Every row comes from one small tree of marks. Brackets hold a mark, then the marks that hang from it, in alphabetical order. Every link used is in the known rows. Which tree was each row made from?
(in the rows, 128 means zero)
Known rows:
[lorog [pibe semuki] rerel zoli]: | 136 | 106 |  98 | 138 | 135 | 122 | 126 | 134 | 110 | 107 | 133 | 145 |  59 | 134 | 107 | 133 | 115 | 116 | 150 | 138 |
[lodit [semuki [pibe [lorog rerel]]]]: | 102 | 152 |  78 | 128 |  91 | 140 | 106 | 133 | 134 | 113 | 129 |  91 |  99 | 160 | 108 |  93 | 124 | 164 | 145 | 139 |
[pibe [lorog [rerel galu] zoli] semuki]: | 137 |  94 |  97 | 122 | 134 | 127 |  90 | 124 | 106 | 119 | 105 | 130 |  83 | 125 |  98 | 133 | 156 | 123 | 157 | 142 |
[semuki [pibe [lorog [zoli galu]]]]: | 100 | 118 | 116 | 116 | 114 | 135 | 115 |  99 | 122 |  99 | 171 | 113 |  94 | 168 | 114 | 106 | 154 | 151 | 155 | 132 |
[semuki [pibe [lorog zoli]]]: | 111 | 126 | 118 | 139 | 120 | 134 | 114 | 125 | 121 | 124 | 143 | 116 | 109 | 168 | 115 |  97 | 134 | 156 | 144 | 136 |
[semuki pibe]: | 108 | 137 | 125 | 125 | 118 | 136 | 141 | 119 | 128 | 128 | 152 | 129 | 135 | 160 | 128 | 111 | 128 | 127 | 138 | 126 |
[rerel [lorog [pibe semuki] [zoli galu]]]: | 118 |  97 | 117 |  94 | 149 | 124 | 145 |  99 | 103 |  92 | 163 | 164 |  75 | 126 | 129 | 119 | 146 | 135 | 157 | 127 |
[rerel galu]: | 132 | 116 | 137 | 105 | 139 | 126 | 124 | 113 | 124 | 131 | 121 | 133 | 129 | 119 | 127 | 113 | 156 | 120 | 142 | 124 |
[zoli [galu [rerel [lorog pibe]]]]: | 115 |  88 | 148 |  78 | 144 | 130 | 147 | 112 | 118 |  94 | 176 | 124 |  63 | 123 | 151 | 142 | 162 | 153 | 156 | 128 |
[rerel [galu zoli]]: | 132 | 101 | 147 | 103 | 120 | 124 | 131 | 127 | 124 | 124 | 150 | 172 | 126 | 125 | 119 |  99 | 155 | 118 | 151 | 131 |
[zoli [galu [rerel lorog]]]: | 116 | 102 | 147 |  99 | 142 | 132 | 136 | 111 | 123 |  99 | 173 | 141 | 100 | 128 | 152 | 159 | 166 | 145 | 144 | 128 |
[lorog [pibe semuki] rerel [zoli galu]]: | 126 |  97 |  95 | 113 | 129 | 125 | 132 | 107 | 110 |  88 | 161 | 146 |  44 | 135 | 102 | 139 | 132 | 108 | 154 | 132 |
[semuki [pibe [lorog rerel]]]: | 108 | 128 |  92 | 130 |  99 | 138 | 105 | 123 | 123 | 119 | 138 |  83 |  91 | 165 | 101 | 133 | 132 | 153 | 144 | 139 |
[lorog rerel zoli]: | 142 | 126 | 112 | 167 | 129 | 122 | 108 | 133 | 122 | 124 | 132 | 141 |  87 | 132 | 104 | 138 | 122 | 133 | 136 | 132 |
[lorog [pibe semuki] [rerel galu] zoli]: | 138 |  94 | 104 | 111 | 144 | 122 | 125 | 120 | 105 | 113 | 124 | 152 |  63 | 123 | 105 | 123 | 141 | 107 | 165 | 131 |
[pibe [lorog rerel [zoli galu]] semuki]: | 125 |  94 |  83 | 123 | 118 | 127 | 100 | 110 | 108 |  95 | 142 | 126 |  68 | 140 |  96 | 154 | 144 | 128 | 150 | 139 |
[lodit semuki]: | 119 | 149 | 115 | 130 | 122 | 130 | 124 | 140 | 139 | 119 | 116 | 139 | 134 | 127 | 136 |  87 | 121 | 142 | 132 | 129 |
[galu [rerel lorog] zoli]: | 126 |  94 | 152 | 125 | 128 | 127 | 136 | 153 | 126 | 112 | 175 | 187 | 107 | 133 | 148 | 131 | 147 | 154 | 146 | 138 |
[lodit [semuki pibe]]: |  98 | 162 | 113 | 125 | 107 | 142 | 138 | 127 | 141 | 119 | 139 | 135 | 141 | 158 | 136 |  72 | 121 | 142 | 144 | 129 |
[zoli [galu [rerel [lorog [pibe semuki]]]]]: | 110 |  76 | 134 |  67 | 147 | 133 | 156 | 112 | 110 |  82 | 173 | 143 |  71 | 130 | 155 | 151 | 159 | 128 | 162 | 133 |

Write each row's tree:
| 138 | 119 | 111 | 146 | 129 | 119 | 120 | 132 | 117 | 116 | 140 | 126 |  54 | 132 | 104 | 122 | 119 | 139 | 142 | 133 | -> [lorog pibe rerel zoli]
| 129 | 103 |  81 | 123 | 117 | 129 | 102 | 129 | 116 | 116 | 109 | 104 |  90 | 133 | 106 | 156 | 128 | 128 | 139 | 140 | -> [pibe [lorog rerel] semuki]
| 119 | 113 | 104 | 130 | 120 | 134 |  97 | 113 | 116 | 122 | 138 | 107 |  82 | 158 |  96 | 109 | 158 | 150 | 164 | 134 | -> [semuki [pibe [lorog [rerel galu] zoli]]]
| 119 |  94 | 118 |  98 | 138 | 127 | 144 | 105 | 110 |  91 | 157 | 153 |  72 | 134 | 120 | 117 | 136 | 105 | 154 | 132 | -> [lorog [pibe semuki] [zoli galu]]
| 121 | 112 | 126 | 101 | 146 | 121 | 134 | 102 | 114 | 104 | 172 | 141 |  67 | 124 | 123 | 107 | 148 | 160 | 151 | 124 | -> [rerel [lorog pibe [zoli galu]]]
| 146 | 114 | 117 | 142 | 138 | 123 | 105 | 117 | 118 | 128 | 126 | 148 |  91 | 122 | 100 | 126 | 151 | 126 | 152 | 127 | -> [lorog [rerel galu] zoli]
|  91 | 141 | 105 | 118 | 104 | 138 | 114 | 108 | 133 |  96 | 159 | 120 | 100 | 167 | 122 |  67 | 145 | 163 | 160 | 135 | -> [lodit [semuki [pibe [lorog [zoli galu]]]]]
| 124 |  96 | 123 |  65 | 156 | 125 | 143 | 113 | 106 | 117 | 126 | 143 | 103 | 113 | 132 | 109 | 156 | 128 | 159 | 129 | -> [rerel galu [lorog [pibe semuki]]]
| 132 | 107 | 137 | 101 | 158 | 118 | 127 | 115 | 108 | 128 | 140 | 149 |  85 | 115 | 124 |  92 | 157 | 156 | 157 | 126 | -> [rerel galu [lorog pibe zoli]]
| 123 | 119 | 126 | 123 | 144 | 126 | 126 | 101 | 118 | 105 | 168 | 162 | 103 | 127 | 126 | 121 | 152 | 154 | 141 | 123 | -> [rerel [lorog [zoli galu]]]
| 127 |  87 | 137 | 117 | 160 | 127 | 143 | 142 | 109 | 107 | 151 | 169 |  69 | 130 | 155 | 135 | 139 | 138 | 157 | 139 | -> [galu [rerel [lorog [pibe semuki] zoli]]]
| 133 |  78 |  94 |  99 | 108 | 125 | 104 | 133 | 107 | 111 | 133 | 148 |  90 | 129 |  96 | 129 | 157 | 118 | 161 | 146 | -> [pibe [lorog [rerel [galu zoli]]] semuki]
|  99 |  98 | 141 | 121 | 118 | 139 | 119 | 110 | 121 |  90 | 180 | 119 |  76 | 176 | 134 | 131 | 164 | 148 | 163 | 138 | -> [semuki [pibe [lorog [zoli [galu rerel]]]]]
| 137 | 115 | 139 | 122 | 158 | 122 | 117 | 115 | 115 | 133 | 130 | 167 | 119 | 117 | 126 | 103 | 163 | 154 | 150 | 126 | -> [rerel galu [lorog zoli]]
| 124 |  89 | 141 | 122 | 133 | 129 | 108 | 121 | 119 |  94 | 160 | 117 |  68 | 140 | 134 | 150 | 165 | 148 | 148 | 140 | -> [pibe [lorog [zoli [galu rerel]]]]
| 123 |  71 | 140 |  97 | 131 | 126 | 154 | 151 | 111 |  97 | 176 | 184 |  78 | 132 | 152 | 129 | 138 | 135 | 159 | 144 | -> [galu [rerel [lorog [pibe semuki]]] zoli]
| 106 | 150 |  83 | 155 | 100 | 138 |  94 | 131 | 130 | 115 | 130 | 117 |  85 | 164 | 103 |  79 | 123 | 172 | 153 | 142 | -> [lodit [semuki [pibe [lorog rerel zoli]]]]
| 129 |  94 | 125 |  90 | 163 | 119 | 135 | 114 | 101 | 118 | 130 | 170 |  90 | 115 | 125 |  99 | 155 | 133 | 165 | 130 | -> [rerel galu [lorog [pibe semuki] zoli]]
| 129 | 120 | 126 | 125 | 148 | 120 | 131 | 128 | 115 | 123 | 144 | 142 |  77 | 121 | 127 | 103 | 130 | 167 | 143 | 129 | -> [rerel [lorog pibe zoli]]
| 120 |  76 | 129 | 112 | 135 | 131 | 116 | 123 | 112 |  88 | 152 | 138 |  78 | 142 | 139 | 158 | 161 | 126 | 156 | 145 | -> [pibe [lorog [zoli [galu rerel]]] semuki]
| 126 | 106 | 114 | 119 | 154 | 122 | 137 | 125 | 109 | 115 | 141 | 164 |  86 | 125 | 128 | 112 | 126 | 143 | 150 | 134 | -> [rerel [lorog [pibe semuki] zoli]]
| 123 |  87 | 154 | 108 | 141 | 127 | 141 | 119 | 121 |  89 | 176 | 137 |  50 | 137 | 143 | 134 | 154 | 127 | 156 | 131 | -> [lorog pibe [zoli [galu rerel]]]
